What can hang from each mark
tesaz: mabu nanaze
lema: naba zolu
falip: fezor pepan tesaz
nopek: zolu
naba: lema
mabu: tesaz
fezor: falip nanaze
nanaze: fezor pepan
zolu: lema nopek
pepan: nanaze zolu

Every row comes from one small tree of marks. The marks that hang from a mark follow it in brackets, in alphabetical order. Every link used is in the known rows. Which tree was each row made from?
Known rows
falip{fezor pepan tesaz{mabu nanaze}}: [  3  11 -15  29  34  -4 -28  21 -18  -7   9 -12 -17  -1   9  12  -6   1
  -3  16   3  -5  17   5  -6  -1   5   8  15  -7  -7 -36  14  -2  -3   6
   3 -15  -3   3   1  17   3  -2  -3  -9   2  -1  -1]
pepan{nanaze{fezor} zolu{lema nopek}}: [ -8 -22   4 -29 -70 -12  13   0 -10 -20  22  23   5  14   8   1   2 -17
   5 -17  14   7  23  -6  -3  15  13 -13   2   0  14  -8  14  -4 -13  -5
   0  -8  10  -5  -3 -16   6   1  -2   3  -4  -7 -10]
falip{fezor}: [ 8 -1 -6 11  4  0 -8 -5 -7 -3 12 -6 -1 -5 -1  2  6 -2  0  0  5 -2 13 -1
  0  6  3  1  1 -2 -1 -7  4  6 -3 10 -3 -2 -5  3 -2 12  0 -3 -5  3  3 -1
  3]
naba{lema{zolu}}: [ -1   1   0  -9 -22  -9  -4  -4   4  -6   0  13   1  -5  18  -3  -1  -2
   5   2   1   0  -7  -8  -2   1  11 -20  -5  -1   0   1   3  -3   4  10
   2   1  -5  -4  -1  10   1  -4  -4  -7  -2  -1  -9]
naba{lema{zolu{nopek}}}: [ -4  -7   0 -17 -14 -15   2  -6   3 -10  15  21  -3   2  23  -4  -5  -7
   5  -5   0   4  -4  -9  -5  -1   9 -20   0  -1   2  -7   5  -4   6  11
  10   0 -16  -1  -3  12   2  -5 -10  -3  -6   0  -7]
pepan{nanaze{fezor} zolu{lema{naba}}}: [ -3 -14  -2 -14 -59 -10  19  13  -8 -16  -2  22  13  10   6 -10   1 -13
  17 -11  19   2  23 -14  -2  19  16 -18  -1   1   4   5  17  -5  -9  -5
 -10  -8  10  -8  -1 -26   4  -2   5  -5  -7  -3 -12]
pepan{zolu}: [ -2  -5  -1  -5 -15  -6   3   7  -3  -3  -1  16  -2   4  -4   4  -4   1
  -1 -10   1  -1   6  -3  -1   9   1 -10  -6   0   3   9  -2  -3   1  -9
  -3  -5  -8  -1   4  -4   6   0   0  -2  -3   3   0]
nanaze{pepan}: [ -3   6   2  -2 -14   2  -8   1  -1   1  -2  -3  -2   5  19   3   3  -1
   0  -9  -5  -2  -2   0   0   6   2   3  -1  -1   3   9  10   2  -5   6
   4   1   7   0  -1 -10   4   0   3   4   0  -9  -3]
nanaze{fezor{falip{tesaz}} pepan}: [ -2 -10   2   3  -4   3 -17   6  -4  14 -15   2   4   0  21 -12  -9 -11
  -3  -1  -4 -11  13   9   2  52  -8   8  -7  -2  15   7  14  -3 -32   7
  -2   1  22  -4 -13 -27  -5   4   2   7   1 -12   2]
lema{naba zolu{nopek}}: [  1 -14  -2  -1   4 -11  10   8   0 -10  -2  29   5   7  10 -14  -4  -5
  12  -4   5   2   2  -8  -7  11   5 -19   4   3  -8  -6   9  -9  11   7
   0  -3 -21   1   0 -18   1  -6  -5  -2  -9   7  -8]
nanaze{fezor{falip} pepan{zolu{lema nopek}}}: [ -9 -18   2 -35 -51  -8   0  -4 -10  -3  13  23  -1   8  33  -9  -3 -22
   3 -15   8   1  18   7  -5  35   5   2  -6   1  25   4  18  -2 -27   5
  -2  -5   2  -6  -9 -34   6  -1  -5  12 -12 -12  -5]
pepan{nanaze{fezor}}: [  0 -10   4  -8 -37   2   5   3  -5 -11   1   3   8   7   0  -3   6  -9
   6  -3   9   1  13  -2   5  13   5  -1   0   0   2   0  13   1 -11   4
   1   1  22  -3  -5 -11  -4   4   5   4   2  -5  -3]
fezor{falip{tesaz} nanaze{pepan{zolu{nopek}}}}: [  2 -26   3  -9   5  -5  -8   6 -12  21 -10  26   1  -1  17   7  -7 -14
   4 -14  11  -5  27  17  -6  60   1  -9  -5  -1  10   4  14 -15 -25  -4
   2 -13   0  -5  -1 -33  10   1   3  -3  -9  -8   0]
falip{fezor{nanaze} pepan tesaz{mabu}}: [ 16  -8 -11  33  50  -5 -31  10 -16   2   0  -5  -9 -11   3  16  -9  -1
  -3  11   7  -5  22   6  -4  28  11  -2   9  -5  -6 -17  20  -2 -11  12
   4 -15   4   1   6   4   3   0   3 -12  -1   0  -3]
nopek{zolu}: [ -6  -1   0  10  -1  -5  -5   1   4   0   4   5   1   7  -3   4 -11   1
   2  10  -5  -2  -7  -3  -1   8  -2  -5  -3   0   4   3   6  -1  -3  -2
   1  -5  -1  -3   5   2   3  -2   3  -1  -2  -3  -6]
nanaze{fezor pepan{zolu}}: [  0   1   0  -2 -52  -6  -7   7  -6  -9  -2  11  -5   8  17  -2  -6  -8
  -4 -12  -1  -5   8  -6   3  23   0  -2  -9   0   8  22  15   2 -14   3
   0  -4  10  -4  -3 -26   5   4   5   9   1  -8  -6]
naba{lema}: [  0   7  -1  -4 -11  -3   0  -6   3  -1  11  -3  -3  -6  13   0   0  -2
   2   6   1   0  -3  -5   0  -5   4  -5  -4  -2   2  -1   0   2  -2   7
   5   2  -1  -3  -5  22   2  -4  -3  -7  -3  -4  -3]
fezor{falip{pepan{zolu{lema}} tesaz}}: [ -6 -23 -10  -1  46 -12  -5  13  -9   7  -5  14   3  -4   4   3 -16  -5
  -3   7  10  -4  17   2 -10  41   3  -7  -8  -5  18  -6   0  -8 -26  -8
 -11 -13   4  -2   4 -15   7  -5   5  -9  -8   2   3]
nanaze{fezor{falip{tesaz}}}: [  3 -19   2   5   7   1  -9   4  -5  14 -11   4   5  -6   5 -14 -14 -10
  -1   6   1  -8  14   7   1  43  -9   4  -4  -2  12   0   6  -3 -24   2
  -7  -2  13  -3 -12 -15  -6   2   1   2   2  -1   6]
mabu{tesaz}: [ -2   0   0  -3 -13   5   0  -3   2   2   5  -3   2   2 -17 -11 -11   6
  -7   3   5  -4  -3   1   1   6   1  -1   1   0  -5   7   6   0   4  -1
  -1   1   9   1  -4  15   7   2   4  -5  11  -6  -4]
fezor{falip{tesaz{mabu}} nanaze{pepan}}: [  1  -6   0  -2  12   0 -24   9  -8  17 -18   4  -3  -6  22   7  -5  -9
   5  -2   7 -10  13  22  -3  40   4   5   1  -1   2   4  21 -10 -18  -3
   4  -8  12  -6  -5 -34   3   4   2  -2  -2  -9  -1]
zolu{nopek}: [ -2  -9   1  -6   9  -4   5  -3  -4  -3  15   8  -4   3   7  -1   1  -5
   2  -6   2   3   3   3  -3   0   0  -1   5   0   1 -12   2   0   1   2
   6  -2  -9   4  -3   6   2  -2  -6   1  -5   0  -1]
tesaz{mabu}: [ -2  11  -3 -11  -1  -3  -8   4  -2 -10   3   2  -8   6   4   2  -5   0
   1   0  -4  -1  -4   2  -1 -10   5   7   6   0  -4  -3   7   0   3  -4
   4  -4  -5   1  -2  -3   0   2  -4  -1   0   1  -3]
zolu{lema{naba} nopek}: [ -4  -6   0  -6  -9  -9  18  -1  -4  -9  12  14   6   5  15 -10   2 -11
  10   1   7   5   9  -3  -8  -1   7  -8   9   1  -1 -15   5  -3   1   5
  -3  -4 -14   1  -1  -9   5  -8  -5  -5  -9   0  -9]
pepan{nanaze{fezor{falip}} zolu{lema{naba}}}: [ -2 -27  -3 -26 -41  -6  19  13  -9  -6  -4  24  19   5  10 -16   5 -19
  21  -6  23  -3  30  -2  -4  39  14 -12  -3   2  11  10  16 -10 -18  -3
 -14  -5  10  -9  -7 -40   2  -3   1  -3 -11  -2  -5]
pepan{nanaze{fezor{falip}}}: [  1 -21  -1 -19 -15   8   5  -1  -6   2   0  -2   9   2   6  -9   4 -15
   9  -1  10  -2  14   7   3  32   5   5  -2   1  12   5  15  -3 -19   1
  -3   3  20  -6 -12 -23  -7   2  -1   7  -2  -4   2]
nopek{zolu{lema}}: [ -9   0   2  -2 -28 -16  -1  -7   3  -8   6   3   3   6   1   4 -11  -3
   1   9  -3  -1  -4  -7  -4   3   5  -7  -1   0  11  -7   7  -2  -5  -2
  -3  -7   1  -4   5   4   7  -4  -1   2  -3  -5 -12]

Which tree is each row?
[-10  24  -2 -29 -47  -7 -11  24 -10 -14   3   4 -17  15  28  14   2  -3
   2 -15   1  -4   2   2  -4 -15  12   3   6  -2  -4  -1  17  -6   4 -13
   6  -7  -9  -7  -1 -20  10   2  -4   1  -5  -9  -6] : tesaz{mabu nanaze{pepan{zolu}}}
[  7 -19   1   7  24   2  -6   4  -5  25 -21   9   9 -16  -3  -1  -6  -6
   8   5  15  -7  17  16  -2  48  -3  -4  -3   0   4  -3   6 -12 -16  -5
  -4  -4   6  -6   1 -22   1   2   2  -7  -3   0   2] : fezor{falip{tesaz} nanaze}
[  4  -7   1  -9 -34  -6 -12   8  -7   5 -12  11  -3  -2  11  13   2  -5
   4 -17  10  -2  14   4  -1  25  10 -11  -9   1   3  20  16  -9  -7  -1
   2  -9   4  -7   7 -28  12   3   9   0  -7  -8  -6] : fezor{nanaze{pepan{zolu}}}
[ -8 -12   2 -20 -40  -7  14   6  -9 -14   7  12   8   9  -1   8   6  -5
   6 -14  14   3  12  -6  -3   5  18 -13  -1  -2   8  -1   4  -5  -8 -15
  -6  -8   7  -6   2  -9   8  -2   2  -7  -1  -3  -7] : pepan{nanaze zolu{lema}}
[ -5  -3  -2  12 -15 -17  11   4   2  -9   0   9  11   7   2  -7 -12  -6
  12  13   0  -2  -1 -10  -7   7   8 -11   3   1   2   0  11  -5  -2   2
  -7  -8  -5  -4   5  -8   7  -9   0  -6  -7  -3 -14] : nopek{zolu{lema{naba}}}
[ -4  -4  -3 -14 -21  -2 -23  17  -9   1 -13  16  -6   9  26  -4 -18 -10
  -4 -11  -3 -14  14   8   0  44  -7   4  -6  -2  14  15  21  -4 -26  -8
  -2  -9  11  -4  -8 -37   1   4   1   4  -4  -7   1] : nanaze{fezor{falip{tesaz{mabu}}} pepan{zolu}}
[  0   4   1  15 -32  -1  -5  18  -3  -1  -7  -3  -3  -5   6  -4  -6  -4
  -1   8   3  -4  12   0   2   9  -2   1   4  -2   2 -19   8  -4 -11  -8
   0  -3  12  -4  -3  -2   0   5   4   3   5  -7  -2] : falip{tesaz{nanaze{fezor}}}
[ 12   5  -5  21  -8  -4 -32   5 -12   1  -5  -2  -8  -5  14  12  -4  -4
  -1  -5   6  -9  20  10   0  29   8   2   8  -5  -2  -8  29  -2 -12   9
   5 -13   6   0  -2  -4   5   3   1  -5   5 -11  -6] : falip{fezor{nanaze{pepan}} tesaz{mabu}}
[ -9  16  -4 -20 -56 -12  14  27  -8 -10  -7   9  -1   9  22   3   9  -9
  17 -11  15  -1  10  -6  -8  -3  14  -9   3  -1  -5  -3  14 -10  -2  -4
  -6  -8  -8  -8  -2 -27  15  -5   0  -7 -11 -10 -13] : tesaz{nanaze{pepan{zolu{lema{naba}}}}}
[ -7  31  -2 -15 -41  -2 -12  19  -4  -7   4 -10 -16  12  30  10   8  -3
   3  -6   1  -4  -3   8  -2 -24  12  13  11  -2  -8  -9  16  -2   4  -1
   8  -4   1  -3  -4 -13   5   3  -4   3  -1 -10  -8] : tesaz{mabu nanaze{pepan}}
[ -4  10   0  -9 -63   4   1  10  -3  -6  10  -8  -6  -1 -10 -15  -6  -2
   2   9   7  -4   2   3   2  -1   7   4   6   1  -3  -5  17  -3   3   2
   1   1  16  -4  -7   9   4   7   2   0  11 -11  -9] : mabu{tesaz{nanaze{fezor}}}
[ -1 -19 -12  -6  52  -6  -6  12  -9   7  -1   9  -1  -2   6  -1  -9  -5
   2   3   4  -2  11   4  -7  34   3  -3  -9  -1   7   8  -2  -6 -14   0
  -6  -6  -7  -3   5 -18   3  -3   1  -3 -14   6   6] : fezor{falip{pepan{zolu}}}
[-10   2   2 -26 -83  -3  -1  11 -10 -10  18  11 -12  13   9  -8  -4  -8
  -1 -15   8  -3  11   2  -1  16   9   1   3   0   5  -2  24  -5  -5   0
   7  -6   7  -5  -8  -7  14   4   1   4   4 -20 -11] : mabu{tesaz{nanaze{fezor pepan{zolu{nopek}}}}}
[ -2  -3  -1 -20 -46   7   0   8  -3   9   7 -10   0  -4  -3 -21  -6  -8
   5  13   9  -7   7  13  -1  18   3  12   3   1   3  -4  14  -8  -8   1
  -3   3  12  -6 -13  -6   1   5  -2   4   5 -10  -1] : mabu{tesaz{nanaze{fezor{falip}}}}
[  1 -21  -7  -9  52   4  -3   7  -8   7  -1  -8   8   1   6   2   9  -7
  12   6  13   0  12   8  -4  25  10   5   0  -1   3  -5   6  -6 -16   6
  -2   0  15  -2  -2 -13  -3  -3   5  -7  -6   0   5] : fezor{falip{pepan{nanaze}}}
[-10  16  -2 -12   3   1 -17  25  -8  11  -9  -9  -8   4  28   2   0  -6
   3   1   0 -10   3  18  -5  11   6  15   7  -4   2 -17  14  -9 -14  -9
   4  -5   1  -5 -10 -19   1   1  -3   0   0 -12   1] : fezor{falip{tesaz{mabu nanaze{pepan}}}}
[ -3 -16   2   0 -16  -1 -16  12  -8  11 -14  15   2   4  19  -7 -13 -10
  -4 -10  -1 -13  18   7   1  57  -7  -4 -13  -2  20  16  13  -4 -33  -3
  -5  -6  13  -5  -8 -33   1   2   6   4  -2  -8   3] : nanaze{fezor{falip{tesaz}} pepan{zolu}}
[  2 -17 -12   4  31  -8 -25  17 -13  -1  -5  15  -7   3  11  -3 -29  -8
  -8   6  -2  -8  17   5  -5  45  -4   2  -5  -4  11   5  12  -4 -23  -5
  -4 -13   4  -3  -2 -25  -1   4   5  -2  -7   4   5] : nanaze{fezor{falip{pepan{zolu} tesaz{mabu}}}}
[ -2 -15   2 -14 -53  -2   8   8  -8 -14   1  13   6   8  -2  -1   5  -8
   6 -15   9  -1  16  -8   3  22   7 -12  -5   0   6  11  13  -2  -9  -9
  -3  -3  12  -6  -1 -16   1   4   5   0   0  -2  -3] : pepan{nanaze{fezor} zolu}
[  3  -9  -2 -15  -3  -3 -21  15 -10  13 -21  18  -3  -2  19   9 -12  -8
   5 -14  12 -10  20  15  -5  47   6  -4  -5  -2   3  12  21 -12 -21 -11
   0 -13   4  -8  -1 -38   9   5   3  -6  -7  -7  -1] : fezor{falip{tesaz{mabu}} nanaze{pepan{zolu}}}
[ -1  -4  -1 -16 -30   2  -1  12  -3   7   1  -4  -2  -6  17 -11   3 -12
  11  10   9  -3  10   8   0  13   3  10   1   1   7 -12  10  -7 -12   1
  -2   3   3  -8  -9 -16  -5   5  -5  12  -8  -4   2] : tesaz{nanaze{fezor{falip}}}
[ -2 -14  -8  -1  69   1 -16  17 -13   4  -6  -8   2   8   8   4  -6  -6
   7   8   5  -6  11  11  -4  34   8   8   6  -5  -1 -16  11  -8 -20  -4
   1  -9  17   0  -5 -15  -4   0   4 -11   0   1   4] : fezor{falip{pepan{nanaze} tesaz{mabu}}}
[ 18 -17 -12  27  36   0 -15  -1 -11   2   6  -4  -4 -13  -1   8   6  -3
   2  13  13   2  22   3  -3  25  11  -4   2  -1  -3  -9  13   0  -6  23
   0 -10   2  -1   5   6   2  -1   2  -4  -9   1  -2] : falip{fezor{nanaze} pepan}
[ -4  13   2  -8 -63  -2  -8  15  -5  -5   4  -7  -7   3  26   1   7  -8
   5  -4   1  -3   4   1   2  -5   4   9   3   0   3  -3  20  -1  -9   7
   4   1  11  -6  -8 -17   2   6   1  12  -2 -14  -7] : tesaz{nanaze{fezor pepan}}
[ -5   9   3   9 -45  -2 -14  21  -5   0 -10  -5  -6   1  20   1  -4  -6
  -2  -1   1  -8  10   5   3  14  -2   5   3  -3   3  -9  18  -4 -20  -2
   2  -2  18  -5  -8 -13   1   5   6   6   5 -16  -5] : falip{tesaz{nanaze{fezor pepan}}}
[ -2  -4  -4  -7 -22 -13  17  13  -4  -6  -3  21   7   3   4  -4  -4  -5
  10  -5  12   0  10  -7  -7   8  10 -16  -2   1   0   7   5  -7  -1  -8
 -12  -8 -10  -3   3 -17   9  -5   1 -10 -10   2  -8] : pepan{zolu{lema{naba}}}
[ -9   8   0 -17 -81  -1  -3  15  -6  -9   4   2  -8   9   5  -9  -4  -2
   0  -8   6  -6   5   1   2  12   9   1  -2   1   2  11  22  -4  -5  -2
   2  -2  17  -7  -4  -9  12   6   6   4   8 -18  -9] : mabu{tesaz{nanaze{fezor pepan{zolu}}}}
[ -5  17  -4 -23 -77  -7 -15  21 -10 -20   1   6 -17  14  27   7  -7  -8
   5 -12   1  -6   8  -2   0  -5  10   5   3   0   3   3  24  -2  -3  -9
   7  -7   1  -9  -4 -24   6   7  -4  10  -8 -11  -9] : tesaz{mabu nanaze{fezor pepan{zolu}}}
[ -3   1  -8  21  59  -5 -21  13  -8  -2  -3  -2 -10   1   3   7 -18   3
  -9  11 -10  -5   3   1  -4   9   0   5   7  -4  -5 -10   8   0  -8   0
   4 -11   6   3   2   1   1   0   6  -9   0   3   0] : falip{pepan tesaz{mabu}}
[ -9 -20   3 -31 -33 -13  19  -2 -10 -17  21  21   6  14   4   8   7 -11
   6 -20  13   9  18  -4  -6   4  17 -12   4  -1   8 -13   6  -6  -7 -10
   0 -10  -1  -3   4  -7  10  -4  -2  -2  -3  -3  -8] : pepan{nanaze zolu{lema nopek}}
[ -4   4   0 -18 -59   7  -7   8  -4  11  -1 -13  -2   2  16 -20  -2  -8
   9   3   8  -9   4  14   1  23   6  16   0   1   4   3  24  -5 -15   7
   0   5  22  -7 -14 -19   5   5   0   6   4 -20  -4] : mabu{tesaz{nanaze{fezor{falip} pepan}}}
[ -4 -10  -4 -23 -49  -9   6  11  -9   0  -9  20   9   4  28 -16  -4 -20
  11  -5  13  -7  20  -2  -5  39   5  -3  -9   1  13  18  20  -6 -24   7
 -12  -4   6  -8  -8 -51   5  -4  -1   2 -14  -9  -8] : nanaze{fezor{falip} pepan{zolu{lema{naba}}}}
[ -6 -10  -2 -15 -65 -17   7   6  -9 -16   8  28   1  12  30 -11  -7 -19
   5 -14   5   0  18  -7  -6  19   6 -11   0   1  11   3  22  -1 -14   9
   0 -10  -2  -4  -6 -32  10  -4  -1   3 -11 -12 -14] : nanaze{fezor pepan{zolu{lema{naba} nopek}}}
